In the rows, 128 means zero.
Known rows, with every way that one mark hangs from another:
J30{J582{J587 J713}}: [125 118 152 173 124  90 123 184 142 126 121 124 128 108 150 149 121 127
 188 109 102 134  99 135 119 138 129 140 123 122 113 142 154 135 111  93]
J582{J30 J587}: [140 138 144 149 126  93 122 177 133 126 130 121 146 108 150 139 124 111
 204 115 135 142  97 143 111 111 132 126 103 107 119 132 142 137 105 100]
J297{J486 J810{J30{J582{J713}}}}: [121 113 134 159 139  87 132 157 134 120 132 115 132 105 126 149 125 126
 155 100  99 173 121 146 124 152 130 128  73 117 118 129 141 105 109  83]
J336{J364 J559 J587}: [131  97 153 161 128 128 101 159 144 107 134 134 136 101 132 135 139 120
 143 105 146 139 124 128 115 127 128 135  85 125 106 138 145 132 100 107]
J582{J30 J587{J517} J713 J783}: [133 121 137 152 117  90 132 175 145 132 129 115 141 115 165 146 107  85
 251 116 119 146 113 126 120 131 115 130 118 107 107 140 113 134 108  99]
J419{J364}: [140 127 143 175 122 101 116 168 122 119 165 126 139 100 153 132 151 135
 140 125 126 137  85 148  96 112 130 137 108 127 118 137 139 145  95 100]
J336{J395{J352} J587{J517}}: [139 105 138 165 100 114 108 165 131 126 144 144 135  85 161 158 131  78
 146 125 140 141 104 139 106 142 125 120 154 130 104 118 159 143  98 106]
J395{J336{J587} J352}: [139 122 147 170 111 115 108 169 124 138 139 138 140  87 147 142 128 100
 156 109 132 138  92 150 121 121 125 124 140 130 139 122 143 120 113 115]
J364{J336{J395} J810{J297}}: [136 115 131 173 132 121 104 163 135 124 144 132 153  97 162 150 123 113
 144 128 158 149  89 144 117 130 128 143 130 116 107 142 117 145  99 117]
J559{J336{J364 J395{J352}}}: [130  76 151 164 112 122 102 129 114 130 146 139 143 102 148 143 140 137
 124 140 134 154 107 127 124 117 117 134 112 137 125 118 116 151 105 118]
J783{J582{J587{J336{J364}}}}: [144 124 154 167 134 129 114 168 137 116 124 141 118 105 153 139 120 158
 166 105 132 152 115 136 154 115 138 154 119  95  99 115 173 128 100  98]
J419{J364{J336{J587}}}: [132 134 165 181 129 115 111 178 122 118 164 137 135  98 150 133 146 119
 154 105 134 126  93 136 114 121 128 141 147 124 106 137 119 123  78 117]
J364{J336 J810{J30 J297}}: [136 135 140 164 152 106 110 163 123 135 134 120 152  95 156 141 120 113
 158 117 149 166 107 146 127 124 139 130  86 118 111 146 114 115  79 112]
J30{J582{J587{J517} J713 J783}}: [126 108 144 181 115  81 128 172 157 128 121 129 125 109 164 156 113 103
 219 113 105 139 109 118 123 150 124 144 133 122 107 140 130 133 110  89]
J352{J395{J336{J587}}}: [122 125 146 159 114 119 108 164 142 115 119 137 140  92 149 143 130 102
 145  90 141 141 103 150 120 118 132 121 143 126 130 139 146 129  89  95]
J810{J30 J297}: [138 124 146 162 150  97 115 165 137 124 132 123 137  98 147 132 131 116
 157 123 143 183 101 155 107 110 138 124  74 123 105 139 142 137  98 116]
J352{J395{J336{J364{J810}}}}: [123 102 123 154 121 126 105 136 126 123 121 129 157  94 157 140 125 134
 126 110 140 137 115 152 133 121 132 134 121 123 145 149 143 134  81  75]
J352{J395{J336{J364 J559}}}: [123  86 143 156 109 130 104 143 140 112 118 121 141  93 154 124 132 135
 128 105 144 149 119 141 122 125 128 123  60 126 126 145 120 141  89  96]
J587{J336{J364{J810} J559} J517}: [134 101 122 162 117 124 107 148 137 118 134 120 148  87 168 148 119 128
 122 133 156 157 135 116 144 137 138 136  49 120 104 134 159 122  87  87]
J559{J336{J364}}: [126 109 154 166 130 108 106 132 128 117 134 133 143 112 140 139 142 141
 123 129 138 152 115 123 127 113 125 140  99 136 129 137 118 138 104 121]
J352{J395{J336{J364 J587}}}: [119 101 149 156 124 129 104 146 140 111 118 144 139  93 143 135 132 121
 141  95 141 141 120 147 131 115 129 134 149 126 124 141 145 133  84  98]
J587{J336{J395{J352} J559} J517}: [142  90 136 167  87 122 110 164 137 126 146 119 135  80 177 149 122 105
 127 143 154 167 105 120 127 134 129 111  56 124  91 113 146 140  98 100]
J582{J587}: [142 123 144 172 126  96 117 177 148 121 125 135 144 101 151 139 130 118
 173 119 126 135  91 144 110 118 134 130 111 120 118 135 142 140 106 104]
J713{J582}: [138 126 144 175 126  94 116 153 136 122 143 118 107 107 150 138 136 113
 132 100 131 132 104 148 110 119 134 136 104 126 114 137 121 143 107  98]
J395{J336{J364}}: [131 103 146 169 123 113 109 135 136 122 128 135 142  99 146 131 134 138
 134 125 136 141 112 154 128 116 130 137 111 126 133 138 124 135 123 114]
J297{J486 J810{J30}}: [138 123 126 157 139  93 127 152 139 117 136 122 148  98 127 139 134 117
 140 110 123 174 114 151 117 134 138 119  64 114 120 124 126 111 105  97]
J419{J364{J810{J30 J297}}}: [142 132 123 161 149 107 113 176 110 134 163 123 149  91 156 133 143 133
 161 123 136 176  93 153  92 113 141 133  84 125 120 142 159 128  86 105]
J395{J352}: [147 116 142 172 114 102 115 157 118 134 148 121 142  93 154 141 130 115
 141 126 127 137  89 152 115 119 125 124 108 130 122 127 133 141  91  93]
J713{J582{J30 J587 J783}}: [140 126 147 160 129  92 127 168 146 135 139 115 111 118 153 133 124 101
 234  90 128 133 107 131 114 107 129 140 110 105 115 132  95 136 111  89]
J810{J30{J582} J297{J486}}: [130 124 136 168 148  84 113 151 137 118 135 125 126 109 135 137 140 124
 154 109 132 190 108 145 112 132 146 138  73 123 108 135 145 134 100 101]
J30{J582{J587 J713 J783}}: [127 105 152 183 126  87 126 176 153 128 122 126 127 111 150 148 116 119
 217 105  98 130 101 126 125 131 123 146 132 119 117 142 120 132 116  85]
J587{J336{J364{J810}} J517}: [135 112 122 164 127 113 112 139 132 121 133 129 149  90 168 152 119 130
 125 137 153 152 130 128 151 126 136 146 106 121 105 135 170 126  84  86]
J364{J336 J810{J297{J486}}}: [142 131 117 178 143 112 103 157 129 122 150 129 157 110 147 139 125 115
 147 111 145 157  95 143 124 137 128 150 109 116 115 143 103 135  89 112]
J364{J336{J587{J517}}}: [128 138 158 174 120 102 112 163 144 116 133 139 137 100 159 152 127  82
 148 110 149 132 112 130 129 144 131 133 140 126  97 137 124 123  81 120]
J559{J336{J395{J352}}}: [133 100 147 166 102 113 105 148 117 133 146 131 144  99 154 152 138 117
 127 138 135 153  89 126 112 119 121 119 105 139 131 119 115 147 109 115]
J582{J713}: [131 114 144 165 124 100 119 161 132 120 136 115 141 108 147 142 121 118
 149 119 118 138 102 150 118 123 118 129 114 123 115 148 127 138 110 100]
J582{J783}: [139 113 143 179 125  95 115 147 148 121 139 124 142 108 151 139 130 110
 167 120 133 130  97 137 120 112 125 135 116 123 120 141 101 139 110  91]
J352{J395}: [129 118 140 159 119 105 112 153 138 110 126 121 142  98 157 141 131 116
 129 109 141 140  98 149 114 114 130 123 113 126 112 146 140 145  66  75]
J297{J486 J810{J30{J582}}}: [128 124 132 165 138  82 127 152 140 118 131 121 133  97 127 150 137 124
 140 104 117 170 116 144 120 145 145 130  65 119 118 123 145 107 103  79]
J559{J336{J395}}: [125 110 148 167 114 108 105 144 136 118 133 131 144 111 150 153 142 121
 124 135 144 154  95 124 109 119 129 124 104 136 127 131 114 150 123 117]
J336{J364{J810{J30}} J559}: [130  95 133 147 138 120 102 144 127 126 129 112 150  95 146 135 131 132
 140 116 140 153 139 136 119 126 141 119  32 124 122 147 138 116  95  80]

Rows:
[142 126 145 159 128  93 124 172 146 129 132 119 145 113 151 138 120 104
 236 112 135 139  98 133 115 106 126 132 114 107 121 133 110 137 111  95]	J582{J30 J587 J783}
[137 127 143 161 129  93 123 147 136 129 153 104 111 119 152 137 126  99
 195  94 135 134 113 137 118 106 127 139  98 114 114 135  88 141 111  86]	J713{J582{J30 J783}}
[134 148 153 141 130 120 124 190 118 127 130 112 119 115 158 148 102 131
 218  93 124 157 110 138 149 117 125 137 111  83 103 118 170 121 110  91]	J783{J582{J30 J587{J336} J713}}
[135 113 149 161 121 131 115 188 140 120 122 133 116 109 160 152 109 136
 182 109 118 151 103 137 139 127 127 136 136  91  95 117 166 135 127  98]	J783{J582{J587{J336{J395}} J713}}
[138 110 140 170 115 130 100 167 115 141 148 137 152  87 155 157 122  94
 149 113 141 119  99 138 129 135 122 129 164 123 118 126 128 122  84  96]	J364{J336{J395{J352} J587} J810}
[135 106 126 153 158 113 106 145 124 128 134 128 150  94 144 136 129 134
 154 123 146 175 122 152 119 117 139 139  88 120 115 147 155 129  89 104]	J336{J364{J810{J30 J297}}}
[130 120 150 167 109 120 103 178 148 119 129 128 140  94 139 139 134 101
 151 103 141 142 103 134 111 130 132 118  80 128 133 136 133 122 131 119]	J395{J336{J559 J587}}
[128 112 146 165 116 115 108 146 147 117 124 151 136  94 150 143 133 104
 145 118 140 146 126 141 126 138 132 139 142 129 121 133 152 128 117 122]	J395{J336{J364 J587{J517}}}
[143 113 150 184 127 103 122 172 162 123 123 130 141  99 157 138 114 124
 201 122 132 146  96 121 143  98 131 139 115 112 107 128 124 126 106  99]	J582{J587{J336} J783}
[136 117 159 180 113 115 110 175 124 119 168 116 138 100 159 123 147 133
 138 115 136 135  93 129 107 128 128 130  57 124 107 141  90 133  82 112]	J419{J364{J336{J559}}}
[138 120 130 160 150  96 112 152 136 115 139 128 141 111 135 125 135 115
 156 114 136 191 107 152 106 121 141 127  72 121 108 138 127 138 104 113]	J810{J30 J297{J486}}
[131  92 147 165 113 122 104 147 140 120 130 123 142  99 145 124 136 136
 132 122 140 145 118 140 122 126 131 128  54 126 131 141 115 135 128 117]	J395{J336{J364 J559}}
[134  93 161 169 102 136  99 176 130 126 149 131 134  88 151 141 128  93
 149 112 144 132 101 127 119 138 120 116 100 122 102 123 103 130  91 112]	J364{J336{J395{J352} J559 J587}}
[140  62 141 161 104 131 102 146 126 124 149 127 140  91 152 131 134 131
 130 132 137 144 112 137 111 126 120 123  73 124 106 126 125 155 103  99]	J336{J364 J395{J352} J559}
[129 114 131 175 140  81 130 144 150 122 136 121 133 102 127 149 133 118
 171 102 114 167 117 133 125 140 139 135  79 117 120 123 114 105 107  75]	J297{J486 J810{J30{J582{J783}}}}
[122  93 122 151 112 135  98 146 131 120 120 121 155  90 157 136 126 134
 127 104 146 141 120 138 126 132 131 125  68 124 140 150 133 132  86  77]	J352{J395{J336{J364{J810} J559}}}
[129 115 142 152 127  98 125 155 130 128 146 100 142 118 150 141 114 103
 214 110 123 138 113 139 125 111 110 131 108 109 117 147  95 137 113  85]	J582{J30 J713 J783}
[126 118 126 162 121 121 102 148 136 126 124 147 150  89 152 155 129 103
 145 116 145 137 127 137 128 143 134 142 147 128 134 137 167 119 113 108]	J395{J336{J364{J810} J587{J517}}}
[135 116 145 152 126  97 128 178 138 131 131 111 144 119 148 138 109 104
 252 108 114 138 106 134 121 113 113 132 119 101 118 142 105 135 117  94]	J582{J30 J587 J713 J783}
[136 103 163 173 112 125 104 163 125 132 148 140 138  89 153 147 127  95
 150 117 137 126  95 142 127 129 119 125 159 123 104 120 113 133  89 113]	J364{J336{J395{J352} J587}}
[124 110 140 158 100 119 106 163 143 115 121 113 144  92 159 133 130 114
 130 103 144 148 100 141 113 127 130 110  55 127 132 144 119 137  95  91]	J352{J395{J336{J559}}}
[141  81 143 167 105 127 106 150 122 135 142 123 141  88 150 124 130 132
 138 121 131 148 111 144 125 126 124 123  53 131 134 128 113 133 112 115]	J395{J336{J364 J559} J352}
[126 104 156 184 127  96 128 179 153 129 120 120 126 104 156 148 106 133
 216 112 108 144 106 114 155 118 125 149 124 114 105 133 137 121 110  83]	J30{J582{J587{J336} J713 J783}}
[124 122 150 175 116  88 127 184 148 122 116 126 122  97 171 157 107 122
 180 120 119 157 112 118 145 141 133 141 112 118  93 128 178 122 100  93]	J30{J582{J587{J336 J517} J713}}
[136 153 139 140 117 105 124 185 122 125 132 117 118 120 165 155 110 100
 218  96 115 150 116 143 116 149 123 132 118  91 106 124 160 132 111  97]	J783{J582{J30 J587{J517} J713}}
[132 116 124 161 129 115 106 147 136 116 133 145 149  94 150 158 130 103
 142 115 146 132 129 134 123 143 133 146 149 127 114 141 174 127  88  94]	J336{J364{J810} J587{J517}}
[137 103 153 156 138 113 124 154 143 124 130 123 142 107 152 129 113 136
 229 123 143 153 120 119 154  89 127 148 108  99 103 128 126 125  98  98]	J582{J30 J587{J336{J364}} J783}
[137 135 138 180 127 111 112 166 110 132 166 124 153  98 163 140 140 134
 140 120 133 121  90 141 114 126 129 142 120 123 125 143 113 124  75  95]	J419{J364{J336 J810}}
[132 125 165 177 119 127 106 188 127 113 164 127 135  98 149 128 145 118
 153 100 139 130  99 125 108 132 128 131  88 126 103 137 109 124  80 119]	J419{J364{J336{J559 J587}}}
[124 104 148 183 124  89 120 151 143 124 135 114 127 111 149 151 120 121
 179 107 110 129 107 131 128 130 117 144 124 128 115 147 111 135 114  75]	J30{J582{J713 J783}}
[131  84 142 166 113 117 112 132 147 109 132 137 135  94 169 145 126 129
 120 150 153 161 128 129 140 120 134 139 117 118  83 125 158 147 101 105]	J587{J336{J364 J395} J517}
[142  83 140 165  95 122 105 165 129 128 150 119 140  90 158 140 132 112
 134 130 137 144  94 138 102 130 124 110  66 124 112 124 124 150 109  97]	J336{J395{J352} J559}
[140 138 146 152 127  94 125 177 134 131 137 115 110 116 152 135 128 108
 201  94 132 137 105 144 109 114 135 133  99 106 115 127 129 136 107  98]	J713{J582{J30 J587}}
[137 143 143 152 119  93 131 178 139 130 133 114 105 106 172 142 117 102
 197 105 147 158 119 125 135 117 143 135  89 104  94 115 153 128  94 101]	J713{J582{J30 J587{J336 J517}}}
[124 119 144 173 113  81 127 182 148 123 118 129 125 104 165 158 118 110
 185 115 107 142 109 130 115 156 130 139 123 124 107 138 162 135 106  99]	J30{J582{J587{J517} J713}}
[134 121 137 169 151  84 116 175 146 122 122 136 127 109 137 135 133 127
 191 105 123 188 102 141 108 134 150 139  82 119 107 130 153 132 104 109]	J810{J30{J582{J587}} J297{J486}}
[139 112 148 166 100 127 105 181 129 134 141 127 139  86 146 138 129  98
 155 103 135 143  96 139 115 131 125 114  81 130 136 122 133 120 117 117]	J395{J336{J559 J587} J352}
[130  75 142 163 104 129 106 144 153 107 130 129 131  92 167 141 128 128
 120 143 159 166 133 116 133 132 134 129  61 120  82 127 152 144 105 105]	J587{J336{J364 J395 J559} J517}
[143  76 122 160 116 129 102 136 112 136 151 136 154  88 156 148 129 131
 131 136 134 130 109 149 119 124 123 135 133 125 124 129 148 147  97  82]	J336{J364{J810} J395{J352}}
[138 105 129 163 121 133 100 152 111 141 139 143 153  81 143 145 126 118
 152 109 131 130 112 150 135 126 123 138 150 127 149 127 152 116 106 101]	J395{J336{J364{J810} J587} J352}
